Every row comes from one small tree of marks. Brackets hold a mark, then the marks that hang from it, in the order of their numbers. Every link used is in the known rows. Which tree was each row made from?
In the rows, 128 means zero.
Known rows
(z_9 z_19): [128 130 131 127 161 132 130 134 129 129 120 139 149 123 124 116 122 135
 120 136]
(z_181 (z_9 (z_258 (z_726 (z_308 z_479) z_873)))): [128 134 141 143 211 129 133 147 111 160 120  59 156 138 119 106 135 138
 131 101]
(z_9 z_19 z_258): [128 130 138 129 183 132 120 121 130 138 112 141 149 110 117 100 140 150
 128 138]
(z_125 z_308): [130 121 126 133 119 123 124 135 136 113 110 120 121 135 128 121 126 119
 144 120]
(z_960 z_262): [129 139 124 112 133 131 121 128 126 127 122 137 141 122 137 115 111 141
 141 131]
(z_873 (z_726 (z_258 (z_9 z_19)) (z_308 z_479))): [134 128 155 130 198 134 137 121 117 148 133 101 130 130 109  66 131 139
 119  99]
(z_9 (z_19 (z_960 z_262))): [126 140 144 119 168 132 129 122 113 132  97 157 160 107 131  97  96 147
 129 145]
(z_479 z_308): [128 112 125 123 130 124 133 124 132 135 125 105 115 129 128 134 138 131
 119 106]
(z_726 (z_258 (z_9 z_19))): [124 125 146 138 186 133 127 113 127 148 115 115 131 120 116  93 135 144
 115 138]
(z_19 (z_960 z_262)): [125 138 142 120 136 128 126 114 110 134 104 150 139 111 137 107 100 141
 139 138]
(z_181 (z_9 (z_19 (z_960 z_262)) z_258)): [123 142 148 139 204 130 122 118 109 147  88 129 171 117 126  92 113 161
 133 145]
(z_873 (z_726 (z_258 z_9) z_308)): [134 116 148 129 161 129 131 129 119 150 146 118 120 131 110  85 135 145
 123 110]
(z_726 (z_258 z_9) (z_308 z_479) z_873): [125 119 146 138 226 128 137 120 112 164 130  59 121 115 110  86 147 120
 136 107]
(z_181 (z_9 (z_19 z_960) (z_258 z_726))): [124 138 155 147 194 131 130 133 110 154  93 116 170 129 122 104 116 157
 111 134]
(z_873 (z_726 (z_258 z_9) (z_308 z_479))): [133 126 151 130 172 131 136 117 116 147 140  94 115 135 113  76 136 134
 125  92]
(z_181 (z_9 z_19)): [125 133 130 144 175 130 134 141 122 136 113 107 160 143 124 124 121 138
 118 135]
(z_258 z_9 (z_726 (z_308 z_479))): [131 143 154 126 137 129 144 121 119 164 133  71 117 152 122 114 110 109
 101  92]
(z_181 (z_9 (z_258 (z_726 z_308 z_873)))): [129 124 137 141 200 127 129 158 114 165 125  82 159 135 116 117 135 147
 130 116]
(z_873 (z_726 z_258 (z_308 z_479))): [135 123 140 118 180 132 132 133 115 128 137 110 127 125 115  86 132 140
 138  91]
(z_873 (z_726 z_258 z_308)): [137 113 136 118 172 130 127 145 119 133 141 135 130 121 112  96 131 151
 135 109]
(z_9 (z_19 z_960) (z_258 (z_726 z_308 z_873))): [129 123 158 128 222 129 131 142 105 167 105 133 168  97 110  88 119 153
 126 130]
(z_258 z_9): [125 132 142 142 117 127 132 107 130 152 132 108 114 140 125 116 131 122
 113 130]
(z_9 (z_19 (z_960 z_262)) (z_258 z_726)): [128 143 155 116 184 135 120 123 113 148  91 154 167 104 129  81 101 167
 124 136]

Write each row's tree
[125 121 149 137 252 131 138 125 111 163 123  68 138 110 107  76 142 126
 129 114] : (z_726 (z_258 (z_9 z_19)) (z_308 z_479) z_873)
[131 127 150 135 183 131 142 153 117 179 136  94 154 133 113  99 116 130
 105 120] : (z_258 (z_9 z_19) (z_726 z_308 z_873))
[135 118 149 128 185 132 132 133 119 152 139 128 135 126 107  77 129 152
 117 115] : (z_873 (z_726 (z_258 (z_9 z_19)) z_308))
[127 130 145 148 136 132 136 138 123 169 137  89 135 140 127 105 128 129
 112 124] : (z_258 z_9 (z_726 z_873))
[123 111 157 140 240 127 137 127 104 173 115 106 142  97 104  81 132 139
 127 138] : (z_726 (z_258 (z_9 (z_19 z_960))) z_308 z_873)
[128 135 138 143 162 130 123 140 122 148 114  94 149 145 127 121 130 150
 122 121] : (z_181 (z_9 (z_258 z_726)))
[127 116 133 124 238 129 133 139 111 142 125  77 135 104 113  97 143 126
 149 106] : (z_726 z_258 (z_308 z_479) z_873)
[132 132 146 123 229 134 131 146 116 158 117  98 166 112 113  86 132 143
 127 108] : (z_9 z_19 (z_258 (z_726 (z_308 z_479) z_873)))
[129 141 151 137 136 134 136 130 128 159 125 111 142 145 125 106 111 133
  93 125] : (z_258 (z_9 z_19) z_726)
[131 124 149 140 165 136 128 126 124 143 134 132 136 128 117  70 137 156
 116 127] : (z_873 (z_726 (z_258 (z_9 z_19))))
[126 127 157 139 205 133 127 136 110 159 101 137 168  98 120  83 126 156
 125 140] : (z_9 (z_19 z_960) (z_258 (z_726 z_873)))
[125 133 136 147 197 130 123 131 123 143 106 110 161 132 119 110 137 153
 125 136] : (z_181 (z_9 z_19 z_258))
[132 131 137 123 180 131 140 157 112 149 134  80 146 130 123 113 118 118
 127  95] : (z_258 (z_726 (z_308 z_479) z_873))
[130 131 159 118 196 129 129 131 109 158 103 144 157 107 112  98 110 152
 115 125] : (z_9 (z_19 z_960) (z_258 (z_726 z_308)))
[122 114 140 150 192 131 126 124 121 158 128  92 126 113 119  89 153 139
 134 138] : (z_726 (z_258 z_9) z_873)
[128 133 156 136 208 127 134 139 105 161  98 113 168 128 114 109 108 152
 112 125] : (z_181 (z_9 (z_19 z_960) (z_258 (z_726 z_308))))
[122 133 156 130 191 133 125 101 115 149  99 130 137 107 124  77 114 153
 124 145] : (z_726 (z_258 (z_9 (z_19 (z_960 z_262)))))
[132 122 141 122 219 132 127 158 119 161 123 121 169 108 110  97 131 153
 125 122] : (z_9 z_19 (z_258 (z_726 z_308 z_873)))
[130 125 147 135 157 127 140 147 117 178 143  86 134 139 118 112 121 123
 111 113] : (z_258 z_9 (z_726 z_308 z_873))
[127 132 149 148 166 135 138 143 121 170 127 100 155 136 124  94 123 134
 104 131] : (z_258 (z_9 z_19) (z_726 z_873))
[123 143 157 134 150 130 133  99 116 158 105 134 141 121 128  89 103 138
 114 146] : (z_258 (z_9 (z_19 (z_960 z_262))))
[128 136 141 142 192 133 125 144 122 149 106 106 168 140 122 110 124 156
 113 128] : (z_181 (z_9 z_19 (z_258 z_726)))
[129 104 129 124 226 127 127 153 114 146 132 106 139 100 110 108 143 138
 148 124] : (z_726 z_258 z_308 z_873)
[131 144 157 125 166 132 146 127 118 163 125  80 137 148 118 102 104 116
  94  98] : (z_258 (z_9 z_19) (z_726 (z_308 z_479)))
[131 134 142 123 177 136 122 136 128 143 112 135 157 120 120 101 127 156
 115 128] : (z_9 z_19 (z_258 z_726))
[134 138 139 112 148 130 140 144 118 138 129  91 134 141 125 126 106 118
 116  88] : (z_258 (z_726 (z_308 z_479)))
[129 136 152 136 167 130 145 136 113 174 137  59 133 142 121 103 123 111
 113  97] : (z_258 z_9 (z_726 (z_308 z_479) z_873))
[126 108 142 137 213 126 131 133 115 169 135  88 126 111 108  96 146 132
 136 126] : (z_726 (z_258 z_9) z_308 z_873)
